Each row comes from the steps of one walk. Every step used is in the known rows, and no mark comes twice. Write the walk behind each row, first mark first.
Known rows
R, U, Z: [ -5  15 -21   8   6  62 -12  19  14 -19 -18 -20 -10  -7   2   4  25  -2
 -12 -21  45 -28 -22  40 -14 -10  33 -26 -26  -6]
W, S: [  5   9  -7  31   1  21 -32  17 -12   5  10   2 -36  33  15  -6   6 -32
  18  -1  33 -30   4   6  14  -8  17  23 -15  12]
R, U, M: [ 21  15  24 -13 -15  32  -9  15   5   0 -19 -24  -8  -1   6  24  26  14
 -19 -13  48 -17 -30   4  13   1  25 -22 -50  -3]
R, U, M, J: [ 23   8  13 -24   2  38 -12  38   1  13  -9 -22  -9  -3   1  27  45  16
  -2 -18  55 -10 -37  22   4  15  19 -22 -44  -2]
W, S, G, M: [ 11  -6  -3  40  -8  50   7   6  -6  18 -47  13 -49  52   4   1  10 -24
  37  22  48 -41  27  12  11 -22 -11  18 -22  22]
M, U, S, G, Z: [  0   5  -6  27  -8 -20  22 -29 -37   9 -12  -5 -33 -36 -13 -22  19   1
  15  14  11  14  35  15  22  -3  -7 -24 -39 -15]
W, S, J, Z, U: [  3   9   3  31  20  44 -31  10  -7  23  32  15 -41  74  28  -4  26  -6
  -4 -24  43 -66 -24  10   4 -27 -22   0 -14   6]
J, Z, U, S: [ -5   9  11  48  25  41 -21   3 -10  28  34  16  12  15  16 -44  19   3
  -7   7  15 -37 -19  30   3   3 -46 -39 -28 -17]
U, M, J, Z: [ 23   1  35  -4  32  43 -32  29 -22  29   6 -19  -1  -6 -13   3  56   9
  14  10  47 -25 -21  31   8  20 -14 -12 -55  -9]
W, S, J: [ -2   7 -15  13  17  13 -19   7  -6  14  15   8 -54  53  18  19  10 -25
  -5 -20  45 -34  -2   6  16 -29  10  16 -13  10]
G, Z, U, M, J: [-10  -1  22  40   9  -1 -10  22 -19  31  51 -32   0  33  10 -10  43   2
   8  31  35 -48  28  20 -23  63 -28 -50 -15 -37]
Z, U, M, J, R: [-12   7  -2  31  31  19 -26  31  -2  43  27 -46   3  29   2  -4  48 -37
 -12  33  51 -33 -24  30   3  40 -48 -31 -38 -32]
W, S, G, M, J: [ 13 -12 -11  31   4  56   3  23  -8  29 -37  15 -50  49   2   4  24 -20
  50  18  53 -35  22  28   1  -9 -16  17 -21  23]
U, S: [-19   9 -22  13  20 -17  -2  -6 -12  17  12  11 -11 -32  -4 -15  -6 -38
 -12  20  16  25  20  25  30   1   3 -17 -30 -11]
W, S, U, M: [ 11 -18  11  28 -18  27 -41  26 -29  -6  17 -12 -10  47   3   1  -4 -32
   1  20  47 -32  43 -14  21   8   5  30 -27  -9]
J, R, U, M: [  8  19   5  -4  -6  26  -7  19  21  15 -21 -45  -2  -6  16   6  23 -30
 -29 -13  57 -11 -49  28  20  31  46 -24 -61   9]
R, U, M, J, Z: [ 35   7  30 -23   1  58 -18  36  -2  13  -4 -12  -4   1   7  15  52  35
   4 -29  54 -23 -51  26   0  13  16 -28 -53   6]
W, S, G, Z: [  1   8   6  47  -4  33 -10   4 -17  17 -11   1 -54  44  18 -18  15 -23
  40  17  41 -41  27  10  -9   2   3   2  -3  10]
Z, U: [-21  14 -13  63  20  16 -15  10   2  13  34 -18   5  39  14 -19  11 -17
 -12  20  17 -35  -3  22   1   3 -45 -29  -8 -32]
Z, U, S, J, M: [-39  10 -34  25  45 -27   2   2   8  41  28   2 -23  49  16   1  12 -42
 -42  11  32  -5   8  22  12  -7 -58 -32 -11 -31]
R, U, M, J, S, W: [ 56   5   5 -12  -5  72 -12  37  10   5 -18 -21 -19   2   2  35  55  -1
  13 -17  47 -11 -52  46   1  21  25 -38 -42 -16]
Z, U, S: [-32  12 -24  48  24  -9 -11   3  -4  29  37  -2   0  14  10 -25   5 -36
 -20  32  18  -9   9  23  15   8 -50 -38 -14 -34]
R, U, S: [  0  13 -15  -9  -6   8   6  10   6   5  -2  11 -10 -22  14  -1   2  -3
 -17 -20  29  16 -17  24  19  -2  29 -31 -33   5]
G, S, J: [  9  -3  -9  21  26   1  17 -24  18  19 -34   9 -12   0  36  53   8  23
  -4 -16  28 -19  -2  37  30 -14   4  -7  -7 -35]
J, R: [-12  18 -20  32  18  12 -10   9  14  14  -1 -31   0  -6  15 -17   3 -52
 -13   2  33  -2 -21  45  19  27  31 -11 -42   4]
Z, U, M, J, S: [  8   3   9  41  36  31 -22  37  -4  24  25 -44  -7  45 -10   6  57 -21
   8  40  37 -28 -19  38  -2  33 -65 -42 -26 -45]
W, S, J, R: [ -7  12 -24  14  18  16 -19  10   6  23  12  -9 -52  48  24  10  10 -49
 -13 -21  56 -31 -18  20  21  -8  24  13 -25  17]
G, Z, U, M, J, R: [-14   2  16  39   9   0 -11  22  -9  38  48 -45   2  30  15 -14  44 -19
   1  31  44 -46  15  29 -22  79 -17 -52 -25 -30]
U, Z: [-28  12 -28  35  36  48 -25   4  -4 -13  -7 -29 -10 -14 -19 -12  22 -34
  -5  23  37 -29  12  47  -8  -9   7 -12 -20 -23]
S, J, R, U: [ -9  17 -26  -9  21  18  10   5  30  17   0 -19 -23  20  25  21  13 -17
 -42 -43  53 -11 -45  44  16  -6  36 -29 -40   9]

Write each row's walk
[ 29 -19  -4  59  12  45 -13  30  -1 -40  15 -24   8  42 -12  -4  -6 -21
  20  21   7   7  23  56   2  22 -11 -22 -14 -34] | J, S, U
[  7  18 -38   2 -12  31  -1   8  27  26 -11  -7  -9 -32  31  -6   6 -55
 -26 -20  43  11 -46  48  23  24  60 -34 -47   7] | J, R, U, S, W
[  3 -27   2  15   9  25 -27  41 -20   5  21 -37  28  12  -8  -3  11 -30
  -7  27  50   3  31  32  16  46   0  -1 -45 -25] | S, U, M, J, R
[-13   5  31  51  -5  -6  -8   2 -16  18  40 -34   4  34  13 -11  28  -1
  -5  37  28 -54  33   5 -15  50 -23 -49 -17 -38] | G, Z, U, M
[ 36 -10  -6  57  15  76  29   2   4 -21 -71 -32 -39  25 -41   8  40 -11
  46  38  25 -18  14  70  -2 -11 -32 -31 -36 -20] | J, S, G, M, U, Z
[ -2   8 -23  32   8  25 -14  -8 -27 -24  -9 -36 -16 -31 -31 -11  33  -2
   2  -1  22 -20  12  29  11 -20   8   0 -42 -22] | M, U, Z
[ 14 -25 -15  11   9  29  22  33   0  17 -12   8   2  17 -12  15  19   5
  29  11  31 -17  29  53   5  22  -1  -7 -39  10] | G, M, J
[ 15 -26 -27  34  50  66 -25  59  -7 -17  23 -31   0  22 -27  -4  36 -26
  42  16  30   5  14  92 -21  36 -19 -21 -10 -35] | M, J, S, U, Z
[  7 -20 -28  -1   8  60  21  43  19  20 -28 -16   1   7  -8  15  34 -13
  14  -3  58 -25   1  75  -7  39  23 -20 -52  18] | G, M, J, R, U, Z
[-22   7   7  64   0  -3  -4   6  -9  11  51 -19   5  39  23 -24  16   1
   3  20  15 -48  31  21 -24  46 -16 -49   0 -31] | G, Z, U
[-23  12 -21  24  27   4  10 -17 -11  28 -27  10 -31 -25  -6 -20   1 -38
   5  38  26  26  21  32  25 -18 -20 -23 -25 -12] | U, S, G
[ 10   7 -17  15  18 -27  -3  12  -8  -2 -20 -20 -27  26   1  11  20 -15
  -5 -25  23  11  12  10  12  -9   1  23 -36  -1] | J, M, U
[  8   9   0  51  14  60 -25  -3  -5  32  30  26  10   8  24 -40  21 -10
  -5   5  14 -41 -24  38   5  -3 -33 -43 -27 -24] | J, Z, U, S, W
[  0  16 -16  -2   0  28  17  -1   8  12 -33  12 -25 -17  11  -4   8  -4
  -5  -6  37  17 -17  28  12 -15  10 -36 -30   3] | R, U, S, G
[ -7  12   4  29  40  42 -11  -5   2  22  33   8  -9  54  20  -4  26  20
 -26 -24  28 -54 -31  32   4 -28 -40 -34 -23 -14] | S, J, Z, U
[ 14 -19 -14  59  27  68 -21  30   0 -46   6 -36   5  32 -26  -7   9 -35
  17  31  20  -6  29  68  -9  18 -11 -25 -12 -46] | J, S, U, Z
[-17   9  25  61   8  26   9 -12 -12  29 -13 -29 -22  37   4 -17  32  -6
  15  52  38 -44  30  16 -17  15 -47 -49 -13 -32] | S, G, Z, U, M
[ 15   4 -13   9  14  12  22 -13  38  24 -45  -4  -9  -3  52  55  11  14
 -17 -38  45 -17 -34  46  27   6  32 -19 -19 -19] | G, S, J, R, U
[ 42   5  17 -17   6  50  -8  44   8   3 -11 -31 -17   9  -7  30  53  11
  12 -13  50  -3 -47  39  -1  24  13 -33 -44  -7] | R, U, M, J, S
[  5   4   6  -7  31  18 -22  33  -8  36  -2 -45 -10 -13 -12  11  48 -38
   1  20  60  -4 -20  37  18  42   5 -10 -58  -8] | U, M, J, R
[-14  -7 -17  22   9  12  36 -17  -5  31 -48  21 -24 -13 -13  -8  -3 -29
   9  44  30  13  43  32  29 -14 -23 -21 -37   0] | U, S, G, M
[ 14  -4 -20  27  37  66 -29  31 -11  48  41  23   4   2  16 -28  48  -9
  25  -6  27 -23 -30  66  -8  19 -32 -37 -22 -19] | M, J, Z, U, S, W
[-24   8  -9  27  14  -7  19 -20 -16  30 -12   9 -29 -19   1 -27   5 -30
  11  39  26  14  42  31   7  11 -10 -39 -19 -14] | U, S, G, Z
[  6   1  -1  32  47  57 -30  42  -9  31  43   2   9  26  11 -31  50  16
  29 -10  25 -35 -33  59 -17  21 -41 -28 -19 -10] | M, J, Z, U
[ 13 -23   5  19  -4  33 -45  44 -32   4  27  -9 -14  44   2   4  12 -30
  18  16  53 -25  37   2  13  20   0  31 -24 -10] | W, S, U, M, J
[ 37 -35  31  27   5  40 -15  13 -13  11 -20   2  36  -5  23  30  16  35
  22   7  35 -23  22  33  20  30 -10   3 -22 -47] | G, S, U, M, J, Z
[  5 -10 -12  43  -2  57  33 -19 -11   0 -74 -14 -28   5 -32   1  25   4
  27  32  36 -31  37  38   6 -32 -26  -8 -46  -5] | S, G, M, U, Z
[ -1  -2  18  53  15  59   6  -4  -5  36  -5  24   7  31   9 -37  22  10
   7  24  24 -45  -2  34   3  -6 -63 -43 -35 -11] | J, Z, U, S, G, M
